What can hang from each mark:
K414: K893 K906
K999: K975
K481: K975
K906: K414 K538
K893: K975
K975: K202 K387 K481 K893 K999
K538: K387

Known rows, with every way that one mark hangs from another:
K414(K906): [46, -64, -47, -15, 51, 6, 20, -52, -87, -7, -49, -1, -56, 72, 37, -9, -7]
K414(K893(K975(K387 K999)) K906): [12, -73, -62, -24, -81, -8, 1, -46, -77, -21, -35, 18, -23, 70, 47, 16, -13]
K999(K975(K202 K387 K481)): [48, -88, -36, -28, -37, 18, -1, -65, -101, -26, -36, 8, -54, 33, 28, 16, -13]
K481(K975(K387 K893 K999)): [38, -78, -58, -24, -30, 22, 21, -19, -83, -26, -44, 0, -34, 58, 17, 3, -6]
K414(K893 K906(K538)): [29, -55, -77, -21, 34, -6, 7, -34, -67, -8, -52, 16, -45, 89, 36, -15, -3]
K975(K202 K387 K481 K893): [45, -73, -70, -21, 0, 32, 15, -20, -91, -25, -38, 6, -49, 51, 20, 10, -6]
K906(K414(K893(K975)) K538(K387)): [13, -52, -34, -7, -16, -5, -1, -17, -67, -16, -48, 18, -16, 83, 33, 6, 1]
K906(K414 K538): [49, -53, -44, -16, 49, -4, 4, -11, -69, -8, -53, 0, -44, 77, 24, -18, 2]
K414(K893(K975)): [-9, -51, -48, -15, 96, -3, -7, -26, -68, -10, -49, 13, -39, 72, 44, -2, -2]
K893(K975(K202 K481 K999)): [7, -77, -58, -45, -4, 11, -34, -31, -88, -21, -32, -4, -41, 44, 36, 8, -20]
K893(K975(K387 K999)): [38, -74, -36, -27, -34, -5, -6, -41, -82, -22, -34, -2, -19, 58, 42, 15, -12]
K975(K202 K387): [59, -77, -65, -8, -2, 8, 18, -27, -94, -23, -52, 2, -54, 73, 31, 12, 1]
K906(K414(K893(K975(K202))) K538(K387)): [-3, -60, -59, -4, -42, -2, -9, 0, -75, -22, -53, 24, -26, 89, 29, 14, 5]
K999(K975(K202 K893)): [-16, -68, -43, -2, 80, 17, -2, -26, -92, -21, -54, 10, -64, 58, 22, 3, 3]
K414(K893 K906(K538(K387))): [51, -64, -60, -9, -26, 1, 22, -51, -79, -14, -50, 14, -34, 89, 35, 1, -3]
K906(K414 K538(K387)): [71, -61, -27, -7, -12, 3, 19, -29, -81, -14, -51, -3, -33, 80, 24, -2, 1]
K999(K975(K202 K387 K481 K893)): [22, -81, -43, -20, -15, 29, 5, -45, -98, -29, -35, 13, -51, 34, 20, 16, -9]
K481(K975(K387)): [67, -76, -45, -23, 4, 15, 28, -40, -87, -18, -50, 2, -41, 63, 23, 1, -4]

Rows:
[22, -85, -82, -20, -55, 24, 11, -3, -91, -33, -50, 5, -45, 65, 13, 12, -2] | K481(K975(K202 K387 K893 K999))
[35, -86, -59, -45, -80, 10, -22, -36, -92, -28, -26, 1, -29, 42, 36, 22, -20] | K893(K975(K202 K387 K481 K999))
[-6, -68, -67, -14, -97, -7, -22, 2, -75, -28, -48, 16, -23, 84, 32, 16, -1] | K906(K414(K893(K975(K202 K999))) K538(K387))
[-13, -55, -55, -15, 47, -2, 1, -40, -74, -8, -46, 20, -38, 75, 46, 0, -7] | K414(K893(K975) K906)
[18, -60, -47, -16, -32, -4, 3, -50, -75, -14, -43, 23, -14, 87, 41, 10, -6] | K414(K893(K975) K906(K538(K387)))
[29, -57, -53, -37, -47, 1, -10, -18, -60, -16, -30, 24, -13, 56, 31, 3, -11] | K906(K414(K893(K975(K387 K481))) K538)
[68, -89, -71, -38, -74, 15, -3, -38, -95, -28, -33, -8, -50, 45, 31, 13, -17] | K975(K202 K387 K481 K999)
[7, -55, -63, -47, 10, 2, -20, -44, -64, -8, -31, 23, -23, 62, 39, -6, -18] | K414(K893(K975(K481)) K906(K538))
[-21, -59, -89, -24, 3, -8, -21, -15, -71, -15, -50, 31, -35, 92, 38, 2, -2] | K414(K893(K975(K202)) K906(K538))
[37, -77, -51, -36, -25, 16, -9, -37, -92, -22, -31, 8, -32, 48, 34, 19, -14] | K893(K975(K202 K387 K481))
[50, -83, -68, -20, -22, 18, 19, -24, -95, -25, -55, 7, -51, 70, 19, 9, -1] | K481(K975(K202 K387))
[10, -80, -80, -38, -79, 7, -21, -26, -81, -30, -30, 14, -32, 48, 40, 21, -17] | K414(K893(K975(K202 K387 K481 K999)))
[41, -69, -50, -15, 25, 26, 34, -20, -83, -20, -49, 8, -37, 63, 14, 1, 0] | K481(K975(K387 K893))
[39, -74, -19, -23, 10, 26, 14, -62, -89, -22, -29, 8, -39, 27, 24, 8, -12] | K999(K975(K387 K481 K893))
[-5, -52, -65, -28, 28, -11, -12, -32, -63, -8, -44, 25, -23, 85, 41, -6, -6] | K414(K893(K975) K906(K538))
[25, -73, -52, -16, -6, 2, -1, -25, -90, -23, -45, 11, -32, 71, 36, 21, -2] | K893(K975(K202 K387))
[42, -82, -78, -28, -54, 27, 3, -18, -91, -31, -33, -2, -46, 47, 22, 13, -12] | K975(K202 K387 K481 K893 K999)
[37, -84, -37, -8, -19, 5, 7, -52, -100, -26, -49, 10, -54, 57, 31, 18, -1] | K999(K975(K202 K387))
[16, -72, -88, -42, -92, 4, -15, -34, -76, -22, -31, 33, -21, 67, 35, 15, -14] | K414(K893(K975(K202 K387 K481)) K906(K538))
[-1, -68, -74, -13, 75, 30, 12, 3, -87, -20, -61, 7, -60, 72, 11, -6, 4] | K481(K975(K202 K893))
